Each row was made from one walk, in order. Every step used is in the known rows, and no mark comes twice. Write each row's walk.
Known rows
gugud-lipade: [-1.03  3.50  0.81  0.01  4.43  3.43  0.49  2.79  2.01  1.34  1.24  1.13
 -4.40 -3.19  2.13  1.45 -3.34  1.86  2.39 -0.03]
kede-gidiz-gugud-lipade: [ 0.04 -4.09  5.24 -1.89  2.74  3.58 -1.87  1.67  3.43 -2.50  0.68 -1.04
 -1.41  1.12  6.39 -4.27 -1.44  2.38  3.91 -0.20]
gidiz-kede: [ 0.88 -1.24 -1.29  2.13 -0.13 -3.96 -0.25  0.03  1.42  2.16  2.29  2.08
 -1.88 -2.54 -4.07  0.97  2.11  1.06 -0.93 -0.72]
gugud-kede-gadi-budobu: [-5.01  1.96 -3.23 -3.80 -1.49  3.47 -0.15  0.55  0.62  0.60  2.16  1.69
  6.64 -1.37  2.94  3.17  2.61 -0.51  4.57 -1.37]
gidiz-gugud: [ 0.78  1.61  0.87  3.90  1.40  1.13 -1.88  1.16 -2.48  0.59 -1.42 -2.53
 -3.29  2.93  2.28 -2.37 -3.20  1.04  0.04  1.45]
kede-gidiz: [-2.45 -2.43  0.12 -1.37 -0.63  0.39 -0.92 -0.03  3.90 -5.28  0.58  1.47
  1.65 -1.23  3.39 -3.59  0.69  2.58  1.59 -1.01]
gadi-kede-lipade-gugud-nefup: [ 0.28 -3.65  0.76  0.56 -1.05 -0.74  1.27 -1.22  0.80  3.19  1.85  1.46
  0.34  0.52 -4.08  0.55 -3.22 -2.76 -2.63 -1.88]
gadi-kede-lipade-gugud: [ 0.53 -3.56 -1.05  0.40 -1.62 -2.04  0.03 -0.55  0.46  2.82  1.30  1.77
  0.98  1.34 -4.87  0.67 -2.23 -3.64 -1.68 -1.28]
budobu-gadi-kede-gidiz-gugud: [ 0.91 -4.97  0.31 -1.96  2.34 -0.44 -4.11 -1.04  1.35 -3.67  1.78 -4.90
  2.47  1.39  0.19 -0.45  5.22 -4.01  4.54  1.50]
gadi-kede-gidiz-gugud-nefup: [-3.59 -5.01  4.08 -2.40  0.72  2.19 -1.94 -1.75  4.32  1.98  3.97  0.28
  1.88  0.61 -0.07 -1.56  0.51 -1.06  2.75 -1.67]
nefup-gugud-gidiz: [ 1.83  3.59 -1.31  1.12 -3.88  1.34  2.17 -3.15 -1.23 -0.90 -3.39  0.12
 -1.19  1.33  0.51 -2.25  1.18  2.52 -2.35  2.18]
lipade-gugud-gidiz-kede-gadi-budobu: [ 2.98 -0.13 -1.63  2.00 -3.20 -3.80  3.42 -1.46 -1.82 -0.25 -3.78  0.05
  1.23  0.86 -2.68  0.74  0.96 -1.36 -5.34  3.56]
budobu-gadi-kede: [ 0.12 -1.21 -2.88 -0.35  2.13 -1.62 -3.15 -1.17  0.09 -2.44  1.60 -3.87
  1.83 -0.27 -2.57  1.92  4.74 -4.28  2.93  1.63]
gugud-lipade-kede-gidiz: [-4.17  3.97  2.92 -3.34  6.77  4.04 -0.32  3.86  2.01  0.81  1.16  2.19
 -2.70 -3.47  2.77  0.67 -2.62  2.24  3.47 -2.26]
gidiz-kede-gadi: [ 0.36 -4.58  0.85  0.20 -2.39 -4.25 -2.23 -1.17  2.10  1.21  4.50  0.23
 -0.02 -1.57 -2.65  1.49  3.35 -1.31 -0.45 -2.42]
gidiz-gugud-kede-gadi-budobu-gabeg: [-2.15  0.84  0.88 -1.10 -0.27  3.52 -2.36  1.93 -2.85  1.87  0.76 -2.20
  2.44  3.69  4.79  0.90 -1.17  0.65  4.41  0.70]
budobu-gadi-kede-gidiz: [-0.05 -4.28 -1.13 -2.41  1.85 -1.04 -3.57 -1.36  2.20 -4.35  2.14 -3.66
  3.17 -0.14 -0.68  0.28  5.78 -3.86  4.19  1.04]
budobu-gadi: [ 1.82  1.10 -3.61  1.76  2.17 -1.56 -2.00 -0.06 -1.73 -5.77 -0.87 -4.58
 -0.16 -0.77  0.60  0.30  3.13 -1.49  1.35  2.30]
nefup-gugud: [ 3.14  2.58 -2.33  0.20 -4.22  0.22 -0.22 -0.17 -1.96  1.90 -2.28  0.69
 -3.54  1.39  0.80 -2.53  0.78  0.67 -0.25  2.59]
gidiz-gugud-lipade-kede-gadi-budobu-gabeg: [-1.20  2.87  4.23 -1.58  5.25  4.89 -1.71  3.81 -3.59  3.19  0.99 -2.75
 -4.42  2.40  4.45  0.62 -3.73  0.65  3.49  0.96]

Write each row's walk
[ 2.95 -3.49 -1.47  0.55  1.26 -1.92 -0.76 -2.10 -0.79 -4.12 -0.25 -4.45
  2.61  1.31 -2.72  1.07  2.83 -4.35 -0.17  1.13] : budobu-gadi-kede-lipade-gugud-gidiz
[-3.95  4.77  1.88 -3.90  6.14  4.67  0.17  3.23 -0.26  2.35  2.46  0.86
 -3.03 -3.13  2.35  2.62 -1.62 -0.26  3.06 -1.55] : gugud-lipade-kede-gadi-budobu
[ 0.01 -0.87  0.82  3.77  0.35 -1.13  4.33 -4.27  1.77 -4.04  0.24  0.60
  1.35 -1.44 -2.96  0.06  0.03  3.97 -5.00 -2.75] : gugud-gidiz-kede-lipade
[ 3.27  1.18 -0.24  0.80 -3.92 -0.36  2.14 -3.30 -0.43  0.91 -2.15  0.68
 -1.56  0.93 -1.37 -1.69  2.97  2.21 -2.28  1.73] : nefup-gugud-gidiz-kede
[ 5.60 -5.39  1.77  2.94 -0.94 -4.09  2.81 -0.06 -0.06  2.07  0.95  1.34
 -3.09 -1.04 -3.41 -0.47 -1.88  0.60 -4.89 -1.79] : gidiz-kede-lipade-gugud-nefup
[-0.23  2.21 -4.05 -1.55 -4.69 -1.98  0.08  3.02 -3.41  2.19 -3.11  1.29
  4.28  1.64  0.79  3.12 -1.00 -1.75  0.32  3.29] : lipade-gugud-kede-gadi-budobu-gabeg
[ 3.45 -0.48  0.06 -1.33 -4.24  0.86  2.60 -3.90 -0.81  0.78 -0.77 -0.15
 -0.93  1.27 -0.16 -1.54  4.86  0.57 -1.58  2.27] : nefup-gugud-gidiz-kede-gadi-budobu
[ 3.54 -4.82  0.28  2.30 -0.11 -3.52  1.22 -0.25  1.01  0.54  2.78  1.74
 -2.38 -1.34 -3.57 -0.38 -0.10  1.20 -2.55 -3.06] : gidiz-kede-lipade
[-6.30  5.61 -1.82 -2.80  2.19  1.09 -0.64  1.04 -3.55 -0.09  1.34  0.73
  0.90 -1.48  0.13  1.43  0.93 -1.43 -0.01 -1.99] : lipade-kede-gadi-budobu
[ 0.72  1.31 -1.41 -3.26 -5.88  1.78 -1.70 -0.09 -0.71  3.08 -0.75  1.04
  2.18  1.56  2.63 -0.07  2.48 -0.41  3.20  0.20] : nefup-gugud-kede-gadi
[ 0.42  0.93 -2.98 -0.52 -3.42 -2.20  0.12  2.94 -0.19  0.78 -4.75  2.82
  4.34  0.71  1.00  0.23 -1.15 -0.30  0.38  2.15] : lipade-gugud-kede-gidiz
[-0.58  3.87  4.05  1.11  6.31  4.06 -1.66  3.68 -2.38  3.51 -0.64 -1.84
 -5.34  1.54  3.17 -0.60 -4.75  1.11  2.34  0.14] : gidiz-gugud-lipade-kede
[-1.88  1.69 -0.27  3.59  0.23 -1.38  3.27 -4.18  2.00 -2.89 -0.15  0.76
  1.61 -2.22 -3.38  0.98  1.58  3.87 -3.91 -1.12] : gugud-gidiz-kede
[-2.24 -0.66  1.27  2.28 -1.31 -1.67  1.88 -4.92  2.50 -3.53  1.38 -0.50
  2.98 -1.61 -2.39  1.35  2.38  2.27 -3.54 -2.27] : gugud-gidiz-kede-gadi
[ 0.56  4.04 -4.63  1.54 -3.20 -2.70  0.55  3.18 -2.30  2.70 -5.27  2.58
  2.99  0.63 -0.84  1.86 -2.27 -0.70 -0.93  2.76] : lipade-gugud-kede
[ 2.63 -0.14 -0.84  3.22 -3.92 -5.15  2.00 -1.53 -1.20 -0.57 -4.09 -0.03
  1.59  0.95 -3.25  0.91 -0.28 -0.92 -5.75  2.25] : lipade-gugud-gidiz-kede-gadi
[ 4.17 -1.26 -0.77  4.25 -1.87 -1.87  4.17 -0.75 -2.28 -4.08 -3.96  0.11
 -0.35  1.71 -0.65 -1.82 -5.47  1.10 -6.82 -0.80] : kede-lipade-gugud-gidiz
[ 3.87  2.39  0.53 -1.66 -0.99  3.10  0.15  1.48 -0.36  3.85 -1.11  0.79
 -5.85  0.21  2.45 -1.35 -0.41  0.82  2.11  2.46] : nefup-gugud-lipade
[-5.21  3.52  1.61 -1.49  3.80  1.06 -2.02  2.35 -1.34 -1.20 -0.98  0.82
  0.23  0.21  1.95 -2.40 -1.33  1.89  1.03 -2.35] : lipade-kede-gidiz-gugud
[-4.38  4.75  2.66 -2.65  5.37  3.31 -1.28  3.19  0.51  2.02  2.19  0.69
 -2.79 -3.13  1.94  2.68 -2.83  0.12  2.62 -2.86] : gugud-lipade-kede-gadi
[ 4.79 -2.13  1.01  3.86 -1.28 -0.80  4.23  0.27 -2.35 -1.56 -2.32  0.08
 -2.92  0.55  0.61 -2.31 -7.11  0.94 -6.68 -1.32] : kede-lipade-gugud-nefup
[-4.75 -3.89  0.15 -3.26 -0.57  0.05 -2.35 -1.47  5.20  0.63  3.92  2.44
  3.52 -0.83 -2.12 -0.39  2.23 -1.60  3.14 -1.57] : gadi-kede-gidiz
